Known rows, with every step that occurs
robur, ludep, reso: [ 1.714  0.306  1.356 -2.061  2.741 -3.471 -2.257 -0.519 -3.609 -1.244
 -2.798  0.482  3.191 -4.492  4.011 -3.745  1.488 -2.813  0.681  3.166
 -0.122  1.338  0.142  3.678 -0.918  4.662  5.356  0.970]
popo, kuliv, ludep: [-4.074 -2.546 -2.627 -1.612 -3.090 -1.000 -1.086 -2.252 -3.554 -4.084
 -3.287 -4.117 -3.807 -0.095 -0.503 -4.644  5.369  4.311 -3.832 -3.443
  1.980 -1.890  3.022 -0.660 -1.650  0.623  4.227 -5.403]
zipasus, ludep, kuliv: [-4.743  2.425 -0.631 -0.917 -0.215 -6.719 -5.893 -5.943 -2.956 -0.392
 -0.718  0.604  1.459 -0.440 -2.696 -3.404  3.938  0.204 -1.570 -1.271
  0.264 -0.492  0.432  2.991 -1.729  0.288  9.103  1.316]
robur, reso: [-1.814 -1.213  0.994 -1.480 -1.712 -4.847 -1.465 -1.702  2.685 -2.353
 -4.883  0.004  4.549 -0.303  0.711 -5.309  3.139  0.969  0.154  0.752
  4.505 -2.030 -0.949  3.710  0.814  3.373  5.588 -0.841]
ludep, popo, reso: [-4.088  1.732 -1.619 -0.405 -1.200 -1.080 -4.743 -1.039 -4.203 -1.353
 -3.601  0.440  1.297 -3.813 -1.401 -2.974  3.463  1.564 -3.127  0.509
  0.308 -1.389  4.584  3.016 -1.440  6.421  7.793 -0.869]
luza, reso: [-1.144 -1.757 -0.687 -2.729  2.922 -2.389 -3.647 -0.923 -1.943 -2.160
 -2.140 -2.433  0.090 -2.373  2.519 -3.674  1.487  0.223 -2.763 -0.028
  1.699 -1.967 -0.145  3.411 -1.180  1.197  6.506  0.067]
zipasus, ludep, popo, kuliv: [-5.443  3.041 -1.034 -0.505 -1.949 -6.390 -6.247 -6.014 -3.601 -2.279
 -0.725 -0.785  1.014 -0.828 -0.202 -2.782  4.806 -0.279 -2.924 -3.958
  1.208 -2.393  2.671  2.957 -3.301  1.625  6.953 -0.601]
popo, kuliv, ludep, zipasus: [-5.136 -2.930 -2.347 -0.356 -3.510 -0.184 -1.799 -1.871 -1.551 -3.701
 -3.172 -4.861 -4.299 -0.842 -1.190 -3.001  6.713  4.937 -3.045 -2.543
  1.804 -0.816  3.671  0.013 -1.479 -0.271  5.047 -3.941]
ludep, zipasus: [-4.317 -1.679  0.492  0.516 -0.951 -2.371 -3.677 -1.864  2.106 -1.906
 -2.319 -2.369  0.339 -2.572  0.245 -0.029  6.020  2.465 -0.219  1.488
  0.095  2.764  1.182  3.903 -2.101 -0.317  8.578  2.525]
reso, kuliv, ludep: [-1.829 -2.025 -3.230 -3.278 -2.505 -0.459  0.418 -3.933 -0.281 -3.972
 -3.232  0.191 -2.987 -3.899 -2.554 -5.125  4.971  4.983 -2.322 -0.033
  0.266 -2.571  3.424 -0.303  1.306 -0.309  4.806 -1.652]
robur, reso, popo, kuliv, ludep: [-3.221 -0.747 -1.367 -1.849 -4.740 -1.304 -0.127 -1.870  1.906 -1.894
 -4.972 -0.554  2.726 -2.174 -0.302 -5.736  4.353  1.694 -1.790 -2.033
  5.434 -3.260  3.542  2.649  2.084  1.839  3.545 -2.462]
reso, popo, kuliv, ludep, luza: [-4.440 -0.234 -3.974 -1.700 -3.989  0.486 -1.267 -2.532 -3.025 -1.946
 -1.880 -2.299 -0.746 -3.746  0.381 -3.614  4.465  2.603 -3.652 -3.970
  2.364 -0.618  5.253  0.424 -0.589 -1.809  3.286 -2.232]
robur, reso, popo: [-2.355  0.110 -0.157 -1.999 -3.245 -2.831 -0.786 -2.169  2.799 -1.273
 -4.667  1.114  5.338 -2.687  0.655 -5.162  3.377  0.340 -0.751 -0.379
  4.840 -2.124  2.025  4.205  1.704  2.339  4.828  0.009]
popo, reso, kuliv, ludep: [-2.983  0.754 -3.353 -0.507 -2.490  1.131 -0.493 -1.377 -4.521 -3.717
 -3.493 -0.545 -2.255 -1.861 -2.313 -6.270  4.022  8.777 -3.070  0.511
  1.553 -3.805  2.580  2.002  2.150  0.692  6.015 -3.819]
robur, reso, popo, kuliv: [-3.033 -0.464 -0.868 -1.521 -4.167 -1.268 -0.799 -2.123  1.907 -1.682
 -5.179  0.618  4.178 -2.123  0.404 -5.212  3.916  0.243 -1.906 -2.092
  5.825 -3.060  2.832  3.997  1.621  2.382  3.292 -1.491]
robur, reso, kuliv, popo: [-0.835 -0.926 -0.014 -2.040 -3.741 -0.864 -0.325 -3.298  2.502 -3.482
 -5.301  1.924  3.785 -1.907 -1.393 -5.140  1.179  0.806 -0.167 -0.560
  4.924 -4.269 -1.653  3.498  2.381  2.073  2.482 -1.456]
reso, kuliv: [-1.365 -1.449 -2.192 -2.534 -1.588 -0.425 -0.830 -4.322 -0.436 -3.432
 -3.492  2.585 -0.138 -3.665 -0.943 -3.839  4.012  1.841 -2.453 -0.006
  1.180 -2.131  1.795  2.236  0.072  0.576  4.245  0.264]
luza, reso, popo, kuliv, ludep, zipasus: [-3.314 -1.557 -2.811 -2.138 -0.336  1.817 -2.688 -0.855 -1.389 -1.405
 -2.131 -3.529 -2.006 -4.718  0.947 -3.031  3.499  1.326 -4.130 -2.215
  2.572 -2.410  4.882  2.826  0.277 -1.217  5.076 -0.494]
luza, reso, popo: [-1.628 -0.368 -1.819 -3.231  1.403 -0.336 -2.723 -1.320 -1.963 -1.011
 -1.908 -1.196  0.835 -4.539  2.550 -3.538  1.604 -0.585 -3.673 -1.340
  1.999 -1.999  3.033  3.783 -0.293 -0.074  5.738  0.806]
kuliv, ludep: [-2.911 -1.496 -1.745 -3.211 -1.550 -4.070 -0.519 -2.056 -1.427 -3.461
 -2.128 -3.919 -2.721 -1.346 -0.798 -5.007  4.731  5.887 -1.599 -0.187
 -0.511 -0.200  2.241 -1.277 -0.820  0.472  7.481 -3.257]
robur, ludep: [ 1.147 -0.058  2.921 -2.052  1.923 -3.521 -1.498 -1.651 -2.382 -4.270
 -3.541  0.090  1.912 -2.642  3.635 -2.935  1.874  0.059  0.547  1.483
 -0.252  0.639 -1.341  5.225 -0.971  4.040  6.216 -0.647]

Rows
[-0.806 -2.525 -2.783 -3.504  1.259  0.157 -1.675 -1.774 -1.123 -3.099
 -2.491 -1.850 -3.024 -4.475 -0.449 -4.881  2.497  2.752 -3.106  0.014
  1.447 -4.026  2.278  1.314  1.422 -0.157  4.961 -0.787] -> luza, reso, kuliv, ludep
[-4.393  2.575 -1.940  0.591  0.560 -7.010 -6.894 -4.507 -4.133 -1.801
  2.401 -3.578  1.719 -0.518  2.249 -3.165  2.417  1.032 -1.187 -3.894
  3.081 -1.747 -1.564  2.766 -2.050 -4.631  5.299  0.561] -> zipasus, ludep, luza, reso, popo, kuliv
[-3.056  0.625 -3.847  0.421 -1.963  0.599 -1.513 -0.906 -4.889 -3.395
 -2.437 -1.419 -1.796 -1.971 -2.069 -5.904  3.564  9.062 -2.226  0.770
  1.885 -3.124  1.436  1.441  2.139 -0.412  5.468 -3.414] -> popo, reso, kuliv, ludep, luza
[-4.334  3.098 -0.165 -1.095 -1.322 -5.445 -5.894 -6.403 -3.993 -1.085
 -0.500  0.395  1.934 -0.179 -2.994 -2.923  1.672 -0.459 -1.418 -2.692
  0.347 -0.951 -1.628  2.938 -1.972 -0.401  7.798  0.099] -> zipasus, ludep, kuliv, popo
[ 0.846  0.809  0.152 -2.050  0.912 -0.963 -1.768 -0.907 -4.286 -0.801
 -2.987  0.900  2.907 -5.739  3.865 -3.597  1.924 -3.432 -0.607  1.206
  0.906  0.621  2.797  3.836 -0.335  3.703  3.866  0.435] -> robur, ludep, reso, popo, kuliv
[-5.001  4.536 -1.420 -0.029 -1.777 -5.374 -5.777 -5.595 -4.105 -2.154
 -0.829  0.683  1.452 -1.781 -1.301 -3.784  4.325  2.443 -2.441 -2.048
  0.861 -3.482  2.635  3.867 -1.338  1.349  7.955 -0.153] -> zipasus, ludep, popo, reso, kuliv
[-3.630 -2.299 -3.797 -1.594 -2.448 -0.900 -1.697 -1.440 -4.548 -1.897
 -2.756 -3.792 -2.971 -1.394 -0.377 -5.122  5.097  2.344 -3.731 -2.204
  2.119 -1.339  4.000 -1.733 -1.546  1.198  3.586 -4.193] -> popo, kuliv, ludep, reso
[-1.969 -2.103 -3.864 -1.997 -1.823 -1.262 -0.942 -3.322 -0.778 -3.623
 -1.649 -1.059 -2.360 -3.974 -2.170 -4.565  4.029  5.050 -1.050  0.263
  0.879 -1.537  1.870 -1.111  1.211 -1.940  3.809 -0.915] -> reso, kuliv, ludep, luza
[-0.435 -2.220 -2.058 -3.037  1.963  0.196 -2.643 -2.140 -1.153 -2.542
 -2.802 -0.218 -0.953 -4.338  0.760 -4.062  1.840  0.551 -3.237 -0.040
  1.963 -3.712  1.156  3.166  0.612  0.446  4.708  0.530] -> luza, reso, kuliv
[-1.349 -2.077 -2.729 -0.148  2.941 -2.746 -5.258 -1.092 -2.154 -1.977
  0.448 -2.908  0.958 -3.355  1.536 -2.798  0.516  0.934 -0.157  0.487
  2.730 -0.368 -2.526  1.407 -0.397 -2.556  3.537  1.745] -> ludep, luza, reso, kuliv
[-0.789 -0.274 -1.498 -2.896 -3.105  1.590 -0.784 -4.859 -1.845 -4.314
 -3.199  2.135  0.353 -3.310 -1.193 -3.066  0.626  1.045 -2.153 -2.110
  1.324 -2.753 -1.204  2.106 -0.269 -0.344  2.544 -1.520] -> reso, kuliv, popo
[-2.812 -0.625 -0.696 -2.159 -1.227  0.715 -3.931 -3.035 -3.378 -0.269
 -3.638  1.474  1.243 -2.772 -5.067 -1.981 -0.243 -2.200 -1.915 -0.321
 -0.215  1.000 -0.736  1.718 -1.041  3.149  6.443 -0.191] -> ludep, kuliv, popo
[ 0.719 -0.593  0.859 -0.390  2.960 -1.838 -3.604 -0.168 -3.665 -3.367
 -1.344 -2.309  1.803 -4.130  4.392 -2.240  0.037 -0.874  0.577  0.200
  1.960  0.188 -1.630  4.646 -0.029  0.817  3.416 -0.040] -> robur, ludep, luza, reso, popo, kuliv
[ 0.694  0.028  2.649 -2.112  1.107 -0.228 -2.598 -2.000 -3.509 -2.610
 -4.346  1.606  1.834 -3.764 -0.959 -1.929 -0.640 -2.458  0.383  1.378
 -0.867  0.987 -1.678  4.736 -0.042  5.097  5.906 -0.428] -> robur, ludep, kuliv, popo
[ 0.278 -0.842  2.194 -1.846  2.258 -1.624 -2.773 -1.586 -2.568 -1.945
 -4.538  1.803  1.504 -4.144 -0.690 -2.519  1.661 -1.894  0.185  2.703
 -0.926  1.505  0.239  4.776  0.290  5.731  7.171  0.801] -> robur, ludep, kuliv
[-2.424 -1.598 -3.556 -3.258 -2.713  0.092 -0.776 -3.857 -0.321 -3.239
 -3.530  0.871 -2.887 -5.604 -3.613 -4.319  4.992  3.456 -2.605  0.167
 -0.321 -2.602  5.501 -0.483  1.129  1.903  5.018 -1.066] -> reso, kuliv, ludep, popo
[-3.322  0.506 -1.154 -1.013 -1.547  1.957 -4.038 -2.055 -5.375 -0.234
 -3.788  1.274  0.961 -2.354 -5.616 -2.797 -0.349  0.265 -2.423 -0.026
  0.373 -0.020 -0.594  2.414 -0.160  3.363  6.754 -1.348] -> ludep, kuliv, popo, reso
[-5.055 -0.416 -3.357 -1.614 -4.622  1.556 -0.856 -2.620 -1.455 -1.921
 -2.796 -2.050 -1.528 -4.274 -0.453 -2.804  5.983  2.832 -4.032 -3.534
  1.853 -0.499  6.848  1.412 -0.400 -1.309  4.538 -1.686] -> reso, popo, kuliv, ludep, zipasus
[-3.669  1.485 -2.549 -0.601 -1.932  0.657 -4.034 -1.882 -3.657 -1.706
 -4.074  1.815  0.570 -5.036 -2.561 -3.369  3.726  1.837 -3.401  0.664
  0.508 -2.478  5.360  2.983 -0.160  5.782  6.651 -0.592] -> ludep, popo, reso, kuliv
[-1.117 -1.421 -2.441 -0.304  2.046 -1.754 -5.120 -1.381 -2.761 -2.489
  0.539 -2.999  1.195 -3.117  1.353 -2.361 -1.051  0.478 -0.115 -0.544
  2.751 -0.703 -4.023  1.397 -0.507 -3.043  2.706  0.869] -> ludep, luza, reso, kuliv, popo
[-2.303 -1.178 -3.310 -3.145 -0.706 -3.968 -1.223 -0.939 -2.809 -0.277
 -1.459 -3.712 -1.461 -3.197 -0.412 -5.917  4.308  2.983 -1.316  1.591
 -0.380  0.591  3.730 -2.884 -0.740  1.045  6.647 -1.626] -> kuliv, ludep, reso
[-2.646  0.449 -4.391 -2.087 -1.384 -0.347 -2.818 -1.531 -4.425  2.369
 -1.899  0.364  2.663 -5.442  1.789 -4.355  3.679 -3.514 -3.495 -0.548
  2.143  0.581  5.692  0.481 -1.532  1.373  3.427  1.122] -> ludep, reso, popo, kuliv
[-0.293 -0.116  1.843 -1.478  0.587 -1.304 -3.091 -1.659 -3.126 -3.805
 -4.466  0.559  1.010 -4.509  1.878 -1.894  2.541 -2.324 -1.007  0.043
 -0.016 -0.490  2.480  4.784 -1.316  6.982  4.995 -1.181] -> robur, ludep, popo, kuliv
[-2.301 -1.018 -2.479 -2.676  0.467  1.226 -2.804 -1.397 -2.665 -1.359
 -2.426 -1.806 -0.254 -4.117  2.208 -3.589  2.264 -0.712 -4.819 -2.852
  3.056 -2.994  3.580  3.617 -0.436 -0.107  4.283 -0.624] -> luza, reso, popo, kuliv
